Every row comes from one small tree of marks. The marks that hang from a mark follow it in brackets, in the order of their numbers. Every link used is in the known rows. Which tree was each row made from?
Known rows
J_74[J_249[J_698] J_968[J_334 J_837]]: [ 1.27 -0.32 -1.19  0.57  0.06  0.19 -0.36  0.55 -0.93  0.69  1.66  0.17
 -2.45 -0.75 -1.94  0.69  1.05 -1.45  0.60  3.02 -0.51 -1.07  0.80 -2.38
  1.43]
J_968[J_74 J_837[J_334[J_249[J_643]]]]: [ 0.95 -1.25 -0.77  0.48 -1.28 -2.02  0.54  1.75 -0.28  0.57 -0.38  0.12
 -2.82  0.58 -2.19  0.51  0.72  0.41 -0.37  1.95 -0.87  0.22  0.45 -1.53
  0.55]
J_334[J_249 J_968[J_74 J_837]]: [ 1.55 -2.40 -1.53  0.60 -1.69 -0.18  1.01  0.20 -1.36  0.80  0.99 -0.17
 -0.32  0.09 -1.03  0.44  0.01  0.55 -1.89  1.07  0.12 -0.14  0.61 -1.60
  1.32]
J_74[J_968[J_837]]: [ 1.64  1.03 -0.04  0.88 -0.10 -0.48  0.04 -1.24 -1.28  0.18  1.03  0.21
  0.13 -0.27 -0.63  0.97  0.72 -0.18  0.52  2.30 -0.60 -0.09  0.50 -1.94
  0.69]
J_968[J_837[J_334]]: [ 0.67  0.78 -0.07  0.56 -0.31 -0.37  0.22  0.48 -0.63 -0.33  0.10  0.82
 -0.89  0.62 -0.86  0.74  0.44 -0.20 -0.30  2.20 -0.07  0.83  0.16 -1.81
 -0.79]
J_837[J_74[J_249[J_698]] J_334[J_968]]: [-0.93 -1.64 -0.72  0.01 -0.36  0.43  0.44  2.37  0.67  1.90 -1.14  1.49
 -0.33 -1.90 -1.56 -0.09  0.25 -1.68 -0.23 -0.52  1.61 -0.29  1.60 -0.99
 -1.01]
J_837[J_74[J_249] J_334[J_968]]: [-0.70 -0.56 -0.58  0.19  0.17 -0.16  0.84  1.20  0.32  1.46 -1.29  1.95
  0.51 -0.62 -1.14  0.00 -0.14 -1.86  0.08 -0.26  2.06  0.12  1.15 -1.61
 -0.79]
J_968[J_334[J_249] J_837]: [ 1.21 -1.48 -0.90  0.18 -0.69 -0.71 -0.15  0.63 -1.50 -0.10  0.76 -0.04
 -2.42  1.59 -0.61  0.49  1.13  0.05 -0.93  2.91 -0.66 -0.68  0.93 -1.42
  1.10]
J_74[J_249[J_643 J_698[J_334]] J_968]: [ 0.67 -1.01 -1.61 -0.16  0.57 -1.61  0.63  1.17  1.26  1.56 -0.33  0.35
 -3.36 -2.21 -1.70 -0.35 -0.33 -0.83  1.29 -0.37 -1.99 -1.06  1.23 -1.59
  0.79]
J_968[J_74[J_249]]: [-0.01  0.27 -0.67  0.46 -0.19  0.34  0.13  0.89  0.76  0.41  0.04 -0.37
  0.19  0.14 -1.77  0.11 -0.77 -0.88 -0.05  0.17  0.60  0.58 -1.61 -0.69
  0.80]
J_249[J_74 J_643]: [ 0.03 -1.08  0.42 -0.60 -0.14 -1.38  0.46  1.09  1.25  1.37 -1.05 -1.02
 -4.50 -0.78 -0.36 -1.46  2.14  1.51  0.29  0.09 -0.17 -1.95  0.57  0.84
  1.33]
J_249[J_74[J_968[J_837]] J_643 J_698[J_334]]: [ 1.06 -1.92 -0.17 -0.02 -1.03 -1.03  0.29  2.42  0.96  1.84 -0.91 -1.45
 -6.93 -2.79 -2.00 -0.41  2.37  1.85 -0.26  1.51 -2.12 -2.00  1.35 -1.01
  0.98]
J_837[J_334[J_249 J_968]]: [ 0.41 -2.21 -1.38 -0.04 -0.50 -0.57  1.59 -0.07 -0.24  0.63 -0.43  2.15
 -1.03 -0.08 -0.56  0.30 -0.64 -0.82 -0.44 -0.08  0.26 -0.32  1.37 -1.56
  0.24]
J_945[J_74[J_249[J_643[J_334] J_698] J_968[J_837]]]: [ 0.67 -0.65 -1.79  0.59  0.27 -1.16  0.65  1.24  1.05  2.13  2.22  0.17
 -1.13 -0.94 -2.13 -0.81  2.11 -0.53 -0.17  1.00 -1.53 -0.80  1.93 -0.42
  1.42]
J_968[J_74 J_334 J_837]: [ 0.42 -1.08 -0.13  0.72 -1.20  0.57 -1.13  2.26 -1.72 -0.49  1.01 -1.22
 -3.31  1.23 -2.17  0.95  1.02  0.73 -0.97  3.36  0.62 -0.24 -0.47 -0.95
  0.91]
J_249[J_74[J_968] J_643[J_334] J_698]: [ 0.44 -2.23 -0.12 -0.63 -0.20 -0.53 -0.69  2.61  1.47  1.58  0.57 -0.45
 -6.25 -2.30 -2.33 -0.73  3.20  1.12  0.25  0.76 -0.27 -2.10  1.91 -0.10
  1.90]
J_968[J_74[J_249[J_698]] J_837[J_334]]: [ 0.45  0.01 -0.89  0.91 -1.05  0.47  0.01  2.43  0.41  0.51  0.34 -0.07
 -1.50 -0.57 -3.03  0.79  0.14 -0.95 -0.72  2.13  0.08  1.05 -0.92 -1.95
 -0.31]
J_698[J_249[J_74]]: [-1.27  0.30 -0.04  0.28  0.82 -0.31  0.63  1.02  0.78 -0.12 -1.20  0.37
 -1.43 -1.30 -0.07 -0.57  0.19  0.61 -0.98  0.80 -1.33 -0.04 -0.68 -1.11
  0.27]
J_74[J_249]: [ 0.28  0.97 -0.90 -0.01  0.72 -0.19  0.49 -0.53  0.83  0.37  0.18  0.48
  0.83  0.19 -0.26 -0.41 -0.69 -1.44  0.32 -0.14  0.21  0.40 -0.58 -0.99
  0.44]
J_837[J_74[J_249[J_643 J_698] J_968] J_334]: [-0.56 -0.65 -0.12  0.10  0.32 -1.83  0.12  2.16  1.13  2.38 -1.72  1.37
 -1.64 -2.13 -2.14  0.00  1.16 -1.71  2.00  0.19 -0.03 -1.03  2.16 -1.07
 -0.25]
J_945[J_74[J_249[J_643 J_698] J_968[J_334 J_837]]]: [ 0.25 -1.47 -1.60  0.78  0.00 -1.26  0.81  1.35  0.06  2.27  1.53 -0.29
 -2.57 -0.84 -1.87 -0.79  2.14 -0.42  0.45  1.83 -1.79 -2.15  2.01  0.18
  1.74]
J_643[J_698[J_334[J_968[J_74[J_249]]]]]: [ 0.74 -2.59 -1.87  0.25 -1.29  1.69  0.00  1.87 -0.05  0.89  0.32 -0.26
 -2.18 -1.66 -2.36  0.13 -1.50  0.66 -0.86 -0.64 -0.15  1.14 -0.22 -1.43
  0.21]
J_945[J_74]: [-0.91 -0.55 -0.38  0.73 -0.32  0.23  1.04  0.35  0.73  1.14  0.15 -0.25
  1.27  0.09 -0.29 -0.69  0.81  0.27 -0.77 -0.55 -0.88 -0.42  0.25  1.88
  0.04]
J_334[J_74 J_968]: [-0.15 -1.84 -0.46 -0.85 -0.65  1.03  1.95  0.27 -0.58  0.67  0.02  0.88
  0.86 -0.57  0.16 -0.67  0.03  0.26 -1.18  0.29  1.95  0.21  0.96 -0.46
  0.72]

Which tree is each row?
[-0.61 -2.48 -1.10 -0.50 -0.18 -1.02  0.22  3.02  1.09  2.38 -1.46 -0.11
 -2.06 -2.34 -0.99 -1.02  0.33 -0.19 -0.36 -1.52  0.01 -1.04  2.20 -0.35
 -0.45] | J_837[J_74[J_249[J_643 J_698[J_334[J_968]]]]]
[ 0.52  1.20 -0.43 -0.09 -0.16  0.01  1.57  0.59  0.22  0.17 -0.37  1.39
  0.63  0.74 -1.14  0.04  0.35 -1.22 -0.57  2.80  0.94  1.82 -0.26 -2.48
 -0.28] | J_968[J_837[J_334[J_74[J_249]]]]
[ 0.60 -0.65 -0.62  0.91 -0.31  0.55 -0.04  1.55 -0.22  0.27 -0.63  0.01
 -3.35 -2.62 -1.88  0.45  0.09  1.67 -0.91  2.21 -3.01  1.18 -0.05 -2.93
 -0.01] | J_643[J_698[J_249[J_74[J_968[J_837]]] J_334]]
[ 0.79 -0.09 -0.84  0.78 -1.05  0.60 -0.29  1.85  0.15  0.71  0.95 -1.26
 -0.48 -0.74 -2.24  0.32  0.27 -0.34 -0.95  1.57 -0.11  0.62 -1.07 -1.19
  0.37] | J_968[J_74[J_249[J_698]] J_837]
[ 0.28 -1.48 -0.75 -1.12 -0.33  0.22  0.76  1.36  0.91  0.08  0.24  1.34
  0.33  1.18 -1.05 -0.37  0.75 -0.40 -1.68  0.98  0.88  1.45  0.80 -1.11
  1.08] | J_643[J_334[J_74 J_249]]
[-0.13 -1.16 -0.60  0.69 -0.11  0.72  0.06  1.66  0.39  0.36 -1.18  0.30
 -3.35 -2.84 -1.86  0.27 -0.40  1.39 -0.43  0.89 -2.88  0.82 -0.09 -2.20
  0.05] | J_643[J_698[J_249[J_74[J_968]] J_334]]
[ 0.50  1.29  0.05  0.54 -0.05 -0.49 -0.24  0.62 -0.11  1.01 -0.38 -0.28
  1.77  0.17 -0.49 -0.02  1.04 -0.87 -0.48  1.45  0.60  0.69  0.22 -1.34
 -0.50] | J_968[J_837[J_74[J_249]]]
[-0.62 -1.78 -0.90 -0.01 -0.43  0.62  0.16  2.62  0.92  1.84 -1.38  0.09
 -0.41 -2.08 -1.15 -0.41 -0.18 -0.79 -1.03 -1.16  0.54 -0.17  1.12 -0.82
 -0.89] | J_837[J_74[J_249[J_698[J_334[J_968]]]]]
[ 0.91 -1.25 -0.23  0.32 -1.46 -0.18  0.72  1.48  0.64  1.03 -0.82  0.05
 -2.93 -0.70 -1.54  0.26  1.88  0.18 -1.24  2.17 -0.94 -0.30  0.48 -1.31
  0.13] | J_968[J_837[J_334[J_249[J_74 J_698]]]]
[ 0.75 -2.96 -1.25 -0.07 -1.12  1.52 -0.10  1.25 -0.65  0.51  0.25  0.03
 -2.37 -1.77 -1.06  0.13 -0.92  1.36 -0.85 -0.72 -0.56  0.74  0.98 -0.79
 -0.36] | J_643[J_698[J_334[J_968]]]
[-0.49 -1.69 -0.27 -0.10  0.26 -1.36 -0.77  2.46  0.14  2.23 -0.62  0.05
 -2.81 -1.65 -1.77 -0.30  1.81 -1.09  1.61  0.80  0.08 -2.22  2.40 -0.29
  1.07] | J_837[J_74[J_249[J_643 J_698] J_968[J_334]]]
[ 2.06 -2.48 -1.11  0.21 -0.75 -1.49 -0.48  0.23 -2.07  0.95  1.33  0.06
 -4.08 -0.26 -1.49  0.54  1.73  0.68  1.02  2.93 -1.76 -1.32  2.52 -1.58
  2.17] | J_74[J_968[J_334[J_249[J_643[J_698]]] J_837]]
[ 0.48 -1.84 -1.09 -0.08 -0.41 -1.04  0.26  1.63 -0.63  2.14  0.49 -0.29
 -0.94 -1.83 -0.39 -0.86  1.44  0.10 -0.64  0.26  0.62 -1.06  2.55 -0.80
  0.18] | J_334[J_968[J_837[J_74[J_249[J_643 J_698]]]]]
[ 0.05 -2.48 -2.42 -0.04  0.08 -0.17  0.74  1.30  0.91  2.12  2.10  0.51
 -0.99 -0.69 -1.41 -1.75  1.04  0.24 -0.55 -1.19 -0.36 -0.23  2.00  0.74
  1.33] | J_945[J_74[J_249[J_643[J_334[J_968] J_698]]]]
[ 0.00  0.02 -1.31  0.66  0.77 -1.91  1.75 -0.62  1.21  2.25  0.48  0.49
  0.31 -0.56 -0.90 -1.13  0.76 -0.88  1.23 -0.50 -1.56 -1.39  1.08  0.55
  1.55] | J_945[J_74[J_249[J_643] J_968]]
[-0.23 -0.70 -0.93 -1.13  0.08  1.39  0.21  2.42  1.57  0.27  0.89  0.93
 -0.06 -0.15 -1.71 -0.73  0.74 -1.10 -1.30  0.92  1.49  1.51  0.29 -1.09
  0.61] | J_643[J_334[J_74[J_249[J_698]]]]
[ 2.17 -2.01 -0.71  0.52 -1.80  0.53  0.24  0.67  0.07  1.27 -0.64 -0.56
 -3.44 -1.54 -2.07  0.53  0.97  1.29 -0.76  1.70 -2.21  0.42  0.41 -1.92
  0.90] | J_643[J_698[J_334[J_249[J_74[J_968[J_837]]]]]]
[ 0.44 -2.26 -0.40 -0.53 -1.21  0.09  1.78  0.45  0.50  1.64 -0.75  0.69
  0.92 -1.57 -1.02 -0.04  0.83 -0.58 -0.27  0.91 -0.74 -0.15  1.39 -0.49
  1.41] | J_334[J_74[J_968] J_249[J_698]]
[-0.05 -4.36 -1.67 -0.20 -1.45 -1.21  1.15  2.55  0.18  1.64 -0.47  0.88
 -3.92 -1.59 -2.12 -0.13  0.10  0.37 -0.35 -0.61 -0.41 -1.33  2.03 -0.48
  0.76] | J_837[J_334[J_249[J_643 J_698] J_968[J_74]]]
[ 0.32 -1.92 -0.18  0.23 -1.11 -0.16  1.07  1.01  1.38  1.51 -1.48  0.97
 -3.36 -1.68 -2.14  0.37  1.42 -0.59  0.12  1.07 -0.93 -1.26  0.74 -0.99
  0.85] | J_837[J_334[J_249[J_74[J_968] J_698]]]
[ 0.20 -4.13 -0.79 -1.34 -1.04 -0.69  0.63  2.16 -0.55  1.14 -0.40  0.09
 -3.53  0.18 -0.99 -0.95  1.48  0.98  0.08  1.49 -0.41 -0.68  2.22  0.36
  1.95] | J_968[J_334[J_74 J_249[J_643[J_698]]]]
[ 0.61 -0.71  0.44 -0.18  0.05 -1.67  0.59  0.11  0.84  1.63 -0.74 -0.51
 -4.42 -1.37 -0.85 -0.75  2.27  1.05  1.24  0.71 -0.53 -2.36  1.00 -0.04
  2.05] | J_249[J_74[J_968] J_643]
[ 0.52 -0.06 -0.59 -0.43 -0.12  0.51  0.72  1.20 -0.85 -0.01  0.56  0.28
 -0.94  1.50 -0.94 -0.31  1.10 -0.75 -0.86  3.79  1.28  0.50  0.07 -1.85
  1.05] | J_968[J_334[J_74[J_249]] J_837]
[ 1.23 -0.68 -1.86  0.29 -0.24  0.91 -0.39  1.48 -0.53 -0.12  2.70  0.52
 -1.12  0.67 -2.28  0.35  0.23 -0.42 -1.87  1.52  1.89  1.04  0.10 -2.69
  1.11] | J_643[J_334[J_968[J_74[J_249] J_837]]]
[ 0.92 -2.06 -0.80  0.63 -1.56 -0.19 -0.48  1.85 -1.47 -0.02  0.63 -0.86
 -2.97  1.55 -2.09  0.88  0.95  0.43 -1.27  3.15 -0.21 -0.38 -0.07 -1.27
  1.53] | J_968[J_74 J_334[J_249] J_837]
[ 1.04 -1.01 -1.87  0.59 -0.85  0.47  0.83  1.37 -0.31  0.33  0.37 -0.13
 -1.82 -0.23 -1.85  0.38 -1.41  0.11 -1.81  0.81  0.13  0.83 -0.69 -2.78
  0.11] | J_698[J_334[J_968[J_74[J_249] J_837]]]
[ 0.28 -1.19 -1.49  0.33 -0.41  0.66  0.80  0.38 -0.20  0.75  0.81  0.21
 -0.08 -0.46 -1.32 -0.13 -1.01 -0.61 -0.64 -0.36  1.42 -0.10 -0.49 -1.07
  1.08] | J_334[J_968[J_74[J_249]]]
